Each row comes from the steps of one path. Every step used is in the known rows, and no mark comes twice. Write the path behind each row, first mark first.
(in the rows, 128 means zero)
Known rows
W-X-A-B-J: [149 151 132 129 200 151 172 108  90 142 142 130 132 146  92 162 127 118
 174 140 120 104  96 134 143 151 110 139 134 152 157]
L-B-A-P-V-X: [155 141 115 169 113 102 138  92 133 119 115 165 106 116 151 167 138  95
  99 217 122 112 114 154 106 114 101 114 120 133 155]
P-S: [ 91 124  70 137  72 158  99 157 154 136 125 110 119 146 127  93  80 181
  85  85 122 134 139  99 139 123 145 122 123 132  88]
X-A-B-L-H-J-P: [196 125 138  77 160 144 110 133  73 156 141 201  90  79  66 138 172  93
 173 164 120 107  79 120  92 156 192 176 122 108 174]
A-P-S-H: [101  96 120 133  83 168  92 155 120 128 141 105 150  92 132  86 123 158
  48  98 162 158 182 100 147 109 185 113  92 131  63]
A-B-L-H-J-P-W: [179 121 167  61 147 136  96 129 124 149 141 186 104  83 104 134 142 114
 170 124 122 130 139 159 115 138 210 203  81  97 117]
W-X-A-B-V-P-S-H: [ 83 128 158 142 187 152 114 113 128 135 121 107 199  80 177 104 101 139
 113 143 176 148 156 136 143 128 150 144 120 132 126]
W-P: [ 92 122 126 127  78 102 135 138 154 131 141 120 133 184 106 130 119 137
  88  92 120 159 131 102 118 139  95 127 134 138 119]
L-B-W-P-S: [128 115 107 134  87  95 103  90 127 110  94  99 135 188 153  86  47 161
  96  70 129 157 146 156 124 121  93 168 142 117  83]
P-S-H-L-B-V: [113 119  86 111 107 166 135  97 126  85  94 154 148 101 190  53  99 104
  97 104 153 138 189 125 143 157 101  62 100 108 112]
P-W-X-A: [127 150 143 129 165 150 166 115 136 153 149  95 126 175  81 173 122 122
 145  80 148 132 150 136 163 120 145 149 128 146 136]
B-W-P-V-X-A: [133 150 159 155 168  64 166 126 120 124 144  73 148 217 102 164 124 124
 137 121 126 142 108 154 114  62  81 126 201 152 161]
V-B-W-P-S-H: [ 93  82 152 123  95  76  76 142 163 109  95  71 189 141 192  97 108 153
  97  63 156 178 155 137 127 133 127 129 140 122  92]
L-B: [115 113  77 148  89 132 123 112 128 105  90 130  90 164 137 119 105 108
 120 125 129 132 136 140 116 189  76 116 105 128 131]
H-L-B-W: [151 122  79 118 124 131 166  87 124  92 110 121  79 168 158  98  97  97
 171 124 105 110 132 178 147 159  64 120 129 103 131]
J-B-V-X-A: [ 97 141 163 125 151 131 141 148 148 113 150 117 144 123 131 151 148 139
 142 154 122 124  58 127 101 107  85 114 213 125 141]
S-P-V-B-W-X: [134 140 125 183 157  89 143 126 147  69  77  78 184 169 221 111 128 114
 180  93 144 105 201 161 179 130  93 109 118 149 131]
X-A-B-W-P-V: [159 122 133 153 164  85 162 138  77 126 153  78 150 205 111 136  84 129
 139  88 132 122 125 184 141  98 120 156 194 159 137]
A-X: [ 89 139 104 139  93 141 144 145 133 122 146 120 111 150  98 118 129 129
 129 121 119  98 116 118 129 119 100  76 115 152 117]
L-B-W-X-A: [158 146 116 142 180 135 174  69  93 104  91  93 108 191 115 149 100 100
 184 124 150 110 122 178 142 153  67 147 128 141 147]
W-X-A-B-L-H: [147 141 118  83 199 216 150  91 111 112 126 188 125 123 107 136 125  61
 181 146 181  82  68 136 121 182 156 127  91 125 175]
V-P-S: [ 67 119  92 155  78 120  75 153 183 158 120 100 120 112 154  91  85 190
  78 118 106 163 139  93 128 114 143 158 123  98  99]
V-X-A: [ 99 139 121 147 135 130 137 140 140 144 148 113 100 162  90 170 151 114
 130 169 118 130  75 117  94 131  99 108 174 141 179]
V-P-S-H: [ 52  97 118 149  90 117  67 150 168 146 107 102 141  92 169  87 112 159
  68 111 156 180 174  91 125 132 147 119  90  96  94]
B-W-X-A: [132 158 128 128 184 142 187 104 115 121 129  73 123 186  91 154 113 132
 180 111 142 103 121 156 156 119  92 141 138 150 131]
X-A-B-J-P: [156 139 122 125 176  97 125 161  76 159 174 152 119 114  74 144 151 144
 147 148 100 125  99 139 133 119 136 179 155 133 143]
S-P-V-X: [ 96 145 113 195 115  99 123 143 142 102 121 127 142 169 174 119 142 105
 116 138 134 122 179 119 127 115  93  74 134 144 144]
H-J-P-V-B-L: [192 131 111 123 100  86 108 189 147 129 103 150 128 111 135 141 199 134
 135 135  74 118 116  96 126 132 160 118 133 125 175]
L-B-A: [121 133  69 136  82 107 132  79 144 133  88 178  75 127 134 146 107 101
 120 160 127 101 126 141 103 193  73 113 100 119 140]
V-X-A-B-L: [127 138 104 113 152 171 129 131 135 146 167 167 108 143 115 162 142  89
 133 193 115  85  27 147  85 162 133 110 183 131 189]
A-P-W: [121 118 141 125  99 144 138 150 145 140 172  89 119 127 100 137 118 156
  95  94 117 151 185 151 155  97 173 170 119 128  71]
P-V-X-A-B-L: [150 145  96 139 169 160 143 147 117 132 154 157 122 159 126 158 137  85
 131 174 125  78  54 150 105 133 142  86 180 144 197]
W-X-A-B-L-H-J-P: [204 148 162  74 199 167 128 107  82 145 133 204 117  96  73 154 177  80
 191 168 140 103  72 117 119 151 187 181  92 123 184]
P-W: [ 95 125 119 127 103 129 134 144 163 137 142  95 109 160 113 137 102 148
 120  74 125 144 176 147 146 129 135 140 115 128  91]

Write each row's path
[142 116 114  97 150 130  92 155 103 141 170 183 151  75 152  72 142 137
 111 121 123 143 141 113 173 106 173 131  99 105 104]	A-B-J-P-S-H-L
[ 87 163 133 133 154 133 169 130 149 120 142 107 133 143 104 156 141 128
 136 174 115 122 105 136  88 119  68  96 185 146 162]	B-V-X-A
[125 138 135 169 123 133 142 162 141 107 154  98 135 148 127 141 146 134
  95 168 118 137 127 131 132  76 131 109 132 153 128]	A-P-V-X
[123 140 235 115 146  98 142 114 185 143 114  84 157  93 167 152 133 181
 163 110  94 170 163 127 149  98 129 196 136  96  90]	H-J-B-V-P-W-X
[ 94 156  95 125  87 117 152 112 148 153 145 167  95 113  97 148 132 121
 130 157 115  68 105 122 118 121  95  73 113 137 125]	B-A-X
[ 98 107 102 108 109 153 151 135 141 114 141 140 112 130 139 103 157  81
 118 114 146 135 155 103 149 164 112  53  94 116 136]	S-H-L
[152  95 217  83 119  80 120 105 116 110  99 106 119 135 121 122 120 141
 183  78 126 164 109 124 102 118 113 185 140  92  87]	L-H-J-B-W-P
[126 122 139 117 123 170 126  94 132  84 132 152 159  71 195  78 138  97
  77 178 139 155 155 134 124 108 120  87 122 107 119]	A-P-S-H-L-B-V-X
[125 117 101 185 120  67 124 154 139  79  85  74 157 153 214  97 122 126
 160  88 124 111 210 167 154 133  97 104 150 133 119]	S-P-V-B-W
[121 140  93 160  96  84 134 146 160 130 110 145 127 105 153 150 148 109
 141 149 111  73 105 128 131 120 110  55 129 149 166]	P-V-B-A-X
[167 130 144 134 135  94 117 156 100 114 100 138 109 117  88 120 160 130
 162 119 129 154 171 100 129 100 151 149  69 131 135]	L-H-J-P-V
[121 152 115 139 152 161 168 120 122 134 135 112 121 173  81 158 135 115
 141 120 144 116 111 106 146 143 112 120 126 157 160]	W-X-A
[148 144 137 138 149 175 171 127 103 138 164 106 133 139  69 157 153 123
 118 140 135 124 117 109 157 110 150 148 131 155 139]	W-X-A-P
[119 143  82 140  85 109 138  77 124 134 107 187  81 117 121 142 119  90
 132 169 125  73 104 142 103 159  73  80 104 130 142]	L-B-A-X
[145  90 150 129  68 150  98 145  92 153 124  97 128  78 108 106 145 164
  67 110 123 162 189  81 124 114 196 124 102 133  78]	A-P-S-H-J
[165 160 126 126 195 135 107 142  86 163 165 154 161 117  95 126 121 169
 134 126 121 126  97 117 170  84 173 199 132 144 127]	W-X-A-B-J-P-S
[189 131 216  97 111 122 144  98 143 178 155 139 115  75 112 195 154 154
 134 126 100 122 126 120 162  92 192 198 126 114  82]	H-J-B-A-P-W-X
[ 99 129 117 119 128 156 122  88 153  83 100 156 149 107 207  78 122  92
 104 157 146 146 146 132 114 141  82  58 116 109 139]	P-S-H-L-B-V-X
[ 77 142 134 133 145 143 139 132 167  95 142 119 150 143 170 133 106 133
 141 191 112 115 101 181  97 147  76 119 151 154 129]	A-B-V-X
[171 101 184  88  91 125 113 107 116 149 121 177  83  26 107 150 159 130
 148 161 116 122  97  94 100 126 174 172 112  86  99]	L-H-J-B-A-P
[120  98 166 141 137 113 100 129  95 173 112  95 149  50 146 111 120 159
 111 150 116 159 170 121  95 137 166 150 163 116 130]	X-A-B-V-P-S-H-J
[ 76 104  98 134  87 155  89 151 137 126 114 111 140 125 141  86 107 149
  73  77 171 148 173  98 137 141 148  85  86 130  83]	P-S-H
[145 129 102 105 143 118  90 177 167  81  96 179 150  96 158 104 174  97
 151 124 153 127 115 116 132 136 159 117  80 104 162]	J-P-V-B-L-H
[139 113 123 130 130 115 108 130  93 154 160  86 149 176 116 111  54 170
 107  77 123 132 103 163 131  98 155 193 202 139 104]	X-A-B-W-P-S
[139  90 171 103 101 135 101 133 119 116  95 135  88  97 118 123 142 130
 176 106 128 146 101  90 103 155 140 145 110  98 111]	L-H-J-B
[119  93 163 120  59 101  92 128 117 157 107 111 146 137 112 114 133 153
  63  71 131 186 175  61 105 132 150 112 118 132 104]	W-P-S-H-J
[164 162 145 123 212 119 146 135  85 148 166 152 145 132  81 158 156 131
 168 153 119 122  91 135 161 114 132 184 124 150 152]	W-X-A-B-J-P
[119 125 107 125 137 130 140 134 119 129 134 132 115 133 124 126 106 145
 149 133  99 115 122 147 124 163  99 130 123 134 113]	A-B-J
[146  91 138  83  71 166  76 150 125 143 107 158 127  81 147  97 147 153
  90  76 137 123 111  64 118 144 187  86 127  91  86]	P-S-H-J-B-L
[131 155 125 155 116 109 150 127 157 137 152 147 118 110 127 171 148 126
  94 203 111 107 116 132 119  77 127 106 129 143 139]	B-A-P-V-X
